Each row was made from one small tree. The marks that hang from a mark follow it in brackets, in alphabetical order. Every link used is in the known rows. Write each row's tree.
Known rows:
bedo(gited): [ 4.61 -0.59 -0.79  1.29  0.66  1.09 -3.79 -1.47  0.09 -2.05  2.65  2.77
 -1.35  2.88  0.71 -0.84 -1.54 -2.78  0.22 -1.73  4.96  1.14]
seraz(gited(dafub fatu(bedo))): [ 4.17 -0.60 -0.08  1.99 -1.07  3.96 -7.67 -2.01 -1.51  0.36  0.30  3.76
 -4.47  0.26  0.22  2.71  0.09 -2.99 -2.20  5.27 -0.60  1.22]
pifu(gited(fatu(dafub) petud)): [ 3.53 -2.26  2.12 -1.91  2.54  1.71 -4.30  5.30 -2.86  1.23  1.72  0.98
 -1.87  1.07  1.11 -2.62  0.61  1.08  0.58  2.34 -1.78 -1.23]
seraz(gited(dafub fatu) petud): [ 1.75 -1.10  1.06  1.23  2.49  0.90 -4.87  2.20 -0.87 -0.34  1.18  4.69
 -0.78  1.71  1.95  1.40 -4.15 -0.16  1.95  5.31 -0.52 -0.33]
petud(gited): [ 3.23 -0.04  1.75  0.65 -2.71 -0.22 -1.81  1.42  1.26 -0.34 -0.14  1.59
 -3.45  4.24 -0.01  0.28 -3.71 -2.87  0.21  1.42  5.48  0.35]
bedo(fatu): [ 4.47 -2.52 -0.05  1.14 -2.00 -0.11 -2.09  1.07 -0.23 -2.25  2.12  1.00
 -4.16  3.27  1.15  1.67 -0.66 -4.48  0.06 -0.21  3.10  0.11]
petud(gited(dafub fatu seraz)): [ 1.59 -1.87  2.22  2.16 -1.19  1.67 -0.37  2.09  2.18  1.53 -1.00  3.35
 -0.02  1.15  0.31 -0.12 -1.95 -2.21  2.00  3.35  1.13  4.21]
pifu(gited(fatu)): [ 5.24 -2.43  0.67 -1.16 -0.54  0.48 -4.05  3.57 -0.64 -1.31  1.11  3.98
 -1.51  1.00  2.64 -1.08 -1.13 -1.37 -0.62  2.63 -0.12 -0.17]
bedo(fatu(dafub gited(seraz(petud)))): [ 3.45 -0.20  1.76  3.60  4.81  1.57  2.19  3.27 -1.80  0.29  1.22 -4.07
 -0.72  2.13  2.86 -2.06 -2.42 -1.61  4.88 -1.36 -1.92  0.21]
gited(dafub seraz): [ 3.28 -1.29  1.05  0.96 -0.47  0.15  0.25 -1.55  2.88  0.49 -1.31  5.13
 -0.38  1.22 -0.53 -0.19 -2.08 -3.52  0.83 -0.66  2.55  2.29]
fatu(dafub gited(seraz)): [ 4.80  0.71  2.35  2.02  2.04  2.13 -0.38  1.67  0.19  0.37 -1.46 -0.57
 -1.50  0.64  1.04 -3.43 -1.71 -2.69  2.34 -1.73 -0.15  1.38]
pifu(gited(dafub fatu seraz)): [ 4.15 -3.08  1.30 -0.36  1.57  2.03 -1.30  2.27  0.87  0.55 -0.65  6.91
  1.75 -1.36  2.02 -1.38 -1.15 -1.19  0.37  2.21 -1.95  2.42]
petud(gited(dafub)): [ 2.72 -1.06  1.88  0.65 -2.11  0.95 -2.22  0.67  1.32 -0.19 -0.29  4.10
 -1.74  2.65 -0.60  0.36 -2.74 -2.58 -0.17  2.59  3.99  0.38]
petud(seraz): [ 2.81 -0.06 -0.54 -1.21 -3.30 -0.69 -0.28 -0.35  2.48 -0.18  1.82  0.57
 -3.39  4.50  2.27 -2.40 -1.75 -0.93  0.98 -1.38  5.28  0.67]
fatu(dafub gited): [ 5.42  0.21  1.93  1.46  0.96  1.78 -3.52  2.33 -1.28 -1.39  0.10 -0.41
 -2.90  1.26  1.10 -2.90 -0.93 -2.73  1.11 -0.41  0.66 -1.09]
fatu(bedo gited(dafub petud(seraz))): [ 4.65  1.70 -1.55 -1.54  0.08  4.51 -0.67 -3.15 -2.39  4.43  4.46 -2.05
 -3.19  3.69  2.19 -0.11  2.90  0.14  0.38  0.45  2.28 -0.22]
bedo(fatu(dafub gited(seraz))): [ 4.53 -1.26  1.72  3.35  2.52  3.12  0.45  2.76 -1.41 -0.16 -0.04 -1.94
 -2.17  0.39  2.36 -1.96 -0.25 -3.27  2.56 -1.79 -1.54  1.32]
pifu(gited(seraz)): [ 5.12 -0.72  1.11 -0.82  0.84  0.64  0.74  1.05  1.48  0.66 -1.43  4.96
 -0.37  1.11  1.79 -1.56 -3.78 -1.56 -0.13 -1.46  1.55  0.94]
seraz(petud(gited(dafub fatu(bedo)))): [ 2.85 -0.07  0.57  2.74 -1.12  1.25 -3.17 -0.67 -0.96  1.64  2.05 -1.36
 -2.49  3.29 -0.37  1.13 -0.78 -2.05  1.16  5.77  0.97  0.68]
petud(gited(dafub) seraz): [ 1.12 -0.57  0.89 -0.75 -2.90  1.53  0.26  0.32  2.37  1.07  1.06  2.21
 -1.59  3.86  1.61 -2.20 -2.51 -0.16  0.80  1.21  4.89  1.16]
bedo(fatu(dafub) gited(seraz(petud))): [ 1.73 -1.25  0.21  4.64  5.71  1.58  0.74  0.87 -1.15 -0.72  2.86 -2.94
  0.65  2.27  1.28 -2.83 -2.49 -1.11  4.49 -3.36  0.31  1.61]
petud(seraz(gited(fatu(bedo dafub)))): [ 2.08  0.94  0.00  1.72 -1.23  4.35 -5.94  0.01 -1.03  1.45  0.84 -2.88
 -6.28  1.85  1.89 -2.68  0.11 -0.02 -0.38  2.41 -0.74  1.23]

Which tree is each row?
[ 2.82  1.14  0.87 -1.67  1.90  2.73 -0.22  2.55 -1.81  2.63  3.20 -3.84
 -2.89  3.80  3.02 -4.02  0.51  1.87  2.98 -1.44  1.78 -0.93] -> fatu(dafub gited(petud(seraz)))
[ 2.84  0.75 -3.05 -0.49  1.01  4.64 -2.08 -5.66 -1.69  3.44  5.98 -0.84
 -1.90  3.83  0.74 -0.92  2.92  0.49  0.03 -1.58  4.52  1.31] -> fatu(bedo(gited(dafub petud(seraz))))
[ 2.35 -0.48  1.16  1.15  1.79 -1.38  1.90 -1.04  2.44  1.13 -0.23  3.21
  0.95  2.77 -0.15 -0.63 -4.15 -1.98  3.14 -0.21  2.20  0.93] -> gited(dafub seraz(petud))
[ 3.62  1.40 -0.28  2.79  3.41  4.13 -2.10 -4.05 -1.87  3.45  1.91 -3.48
 -2.54  2.44 -1.88 -1.93  1.41 -1.41  0.88 -3.24  2.24  2.40] -> fatu(bedo(gited(petud seraz)) dafub)
[ 5.50 -1.81  0.13  0.83  0.30  3.61 -2.45 -1.44 -0.27  2.08 -0.27  3.89
 -0.62 -1.31  0.74 -0.46  1.18 -2.41 -1.39  2.56 -2.59  2.46] -> pifu(gited(dafub fatu(bedo) seraz))
[ 1.95 -1.71  1.01 -3.14  1.74  2.36 -1.77  5.33 -1.64  2.43  2.93 -0.89
 -1.75  2.30  3.38 -5.23  0.89  3.71  1.62  1.02 -1.10 -0.72] -> pifu(gited(fatu(dafub) petud(seraz)))
[ 3.63 -2.31  2.54  0.60  1.95  1.59 -1.90  4.27  0.21  0.43 -1.69  2.23
 -0.21 -1.18  1.55 -4.50 -1.20 -0.64  1.11  0.63 -3.04  1.54] -> pifu(gited(fatu(dafub) seraz))
[ 0.41 -1.10  0.74 -1.32 -0.34  0.91 -1.87  3.17 -0.19  2.23  3.50 -3.31
 -3.48  4.03  1.48 -3.97  1.79  1.57  3.03  0.61  1.14  0.65] -> gited(fatu(dafub) petud(seraz))
[ 2.48 -0.83 -0.38  0.48  4.27  3.04 -0.02 -2.18 -0.17  2.47  2.73  4.01
  1.72  2.22 -0.07  0.30 -0.51 -0.80  1.92 -2.24  3.68  2.81] -> bedo(gited(dafub petud seraz))
[ 2.41 -0.96  0.90 -0.02  0.27 -0.21  0.14  1.68  0.64  2.73  1.37  0.76
 -1.92  3.49  0.54  1.03 -0.26 -1.39  2.81  0.59  1.95  3.08] -> gited(fatu petud seraz)
[ 1.60 -0.84  0.84  4.21  5.07  1.08 -1.33  1.42 -0.10  0.06  2.01 -1.96
  1.73  1.63  1.19 -4.55 -2.17 -0.34  4.97 -0.92 -0.63  2.81] -> bedo(gited(fatu(dafub) seraz(petud)))
[ 6.23  2.09  1.21  3.36  0.86  3.64 -1.41 -1.84 -0.93  1.83 -1.15 -3.34
 -3.67  0.71 -0.11 -2.47  0.41 -3.84  0.68 -1.48 -0.40  1.50] -> fatu(bedo dafub gited(seraz))
[ 1.20 -1.38  1.75  1.53  0.06 -0.23 -1.80  3.02  0.23  0.28  1.64  1.48
 -0.02  3.41  0.82  0.16 -3.11 -0.77  2.83  5.33  1.46  0.57] -> seraz(petud(gited(dafub fatu)))
[ 2.47  0.07 -1.22  0.88 -2.00  4.68 -5.32 -2.10 -0.42  1.82  1.72  1.64
 -4.43  1.27  2.50  0.21  0.48 -0.54 -1.15  4.02  0.10  1.92] -> petud(seraz(gited(dafub fatu(bedo))))
[ 2.51  0.38  2.30  4.33 -1.91  2.99 -2.03  0.39  0.41  2.49 -1.69 -4.05
 -4.22  1.57 -1.41 -2.27  0.09 -2.93  0.81  2.20 -0.33  3.70] -> petud(gited(fatu(bedo dafub) seraz))
[ 0.66 -0.55  1.06  0.64 -0.05  2.79 -4.65  3.70  0.17  0.19  0.58  0.02
 -4.01  1.71  3.18 -3.88 -2.08  1.30  1.25  2.09 -0.41  1.12] -> petud(seraz(gited(fatu(dafub))))
[ 3.23 -0.16 -0.26 -4.71  0.65  1.05  0.57  1.84 -0.48  2.79  3.32  1.52
 -1.73  4.33  3.50 -2.17 -1.52  2.92  0.47 -1.00  3.58 -1.37] -> pifu(gited(petud(seraz)))
[ 2.06  0.13  1.07  0.48  2.74  0.47 -3.37  0.42 -0.35 -0.42  0.00  5.20
 -1.12  2.75  0.87  1.52 -6.07 -0.54  1.13  2.75  1.85 -1.57] -> seraz(gited(dafub) petud)
[ 2.25 -2.16 -0.86  3.56  5.18  2.12  1.37 -1.23 -0.48 -0.21  3.43  1.61
  2.59  2.10  1.87  0.24 -2.22 -1.82  3.74 -1.79  1.24  2.28] -> bedo(fatu gited(dafub seraz(petud)))
[ 1.78 -1.64  0.84 -0.82  1.96  2.92 -5.61  2.41 -2.03  1.76  1.78  5.25
 -2.50  1.73  1.09  3.18 -1.01  0.15  0.42  4.73  0.32  0.31] -> seraz(gited(dafub fatu petud))
[ 3.09 -1.39 -0.72 -0.38  3.09  2.61 -3.45 -1.75 -1.80  0.62  4.21  3.88
  0.41  2.75 -0.11  0.60  0.30 -0.86  0.79 -0.68  4.38  0.53] -> bedo(gited(dafub petud))
[ 3.21 -2.76  1.33 -2.16  3.29  2.30 -0.32  2.66 -0.70  3.29  0.96  5.52
  1.39  0.19  1.62 -0.10 -0.14  0.74  1.14  2.02 -1.45  1.63] -> pifu(gited(dafub fatu petud seraz))
[ 5.13  2.89  1.27  3.71  3.16  2.04  0.21 -1.76 -1.40  2.38 -0.21 -5.23
 -2.32  2.23  0.31 -2.68 -1.65 -2.32  3.10 -0.96 -0.86  0.28] -> fatu(bedo dafub gited(seraz(petud)))
[ 2.05 -0.62  2.34  1.53 -0.98  1.27  0.87  0.05  2.84  1.50 -1.89  4.24
 -0.21  1.95 -0.60 -0.03 -3.55 -2.51  1.16  0.94  3.43  2.78] -> petud(gited(dafub seraz))
[ 2.21 -1.80  1.85  0.13  0.46  0.24 -4.36  3.38 -1.41  0.66  2.08 -1.38
 -3.54  2.82 -0.58 -1.42  1.52 -0.73  1.93  1.92  0.34  0.04] -> gited(fatu(dafub) petud)
[ 1.98 -1.51  1.25  1.87  1.58 -0.98  0.65  0.82  1.77  0.99  0.79  2.49
  1.28  2.01  0.94 -0.50 -2.41 -1.73  3.91  2.17 -0.26  2.34] -> gited(dafub fatu seraz(petud))
[ 2.33 -0.72 -1.46 -1.20 -2.09  2.74 -2.39 -2.36 -0.88  4.02  4.64 -1.57
 -3.76  3.65  0.94  0.11  4.28 -0.09  0.59  2.63  1.61  1.51] -> gited(dafub fatu(bedo) petud(seraz))
[ 2.76 -1.87  2.54 -1.10  3.88  1.95 -1.00  4.75 -1.22  3.03  0.03  1.07
 -0.37  0.38  1.21 -3.17 -0.24  1.26  1.81  0.64 -2.36  1.05] -> pifu(gited(fatu(dafub) petud seraz))
[ 1.07 -0.76  2.21  0.11  2.58  2.42 -6.27  4.35 -2.65  1.36  0.88  0.61
 -4.42  2.15  0.61 -0.01 -1.13  0.70  1.08  3.32 -0.66 -0.29] -> seraz(gited(fatu(dafub) petud))
[ 3.32 -2.15  0.33  2.95  1.72  2.39 -6.29  1.81 -1.07 -2.29  2.68 -0.13
 -1.02  0.78  0.64 -3.66  0.92 -2.21  1.32  0.25  0.43  1.82] -> bedo(gited(fatu(dafub)))
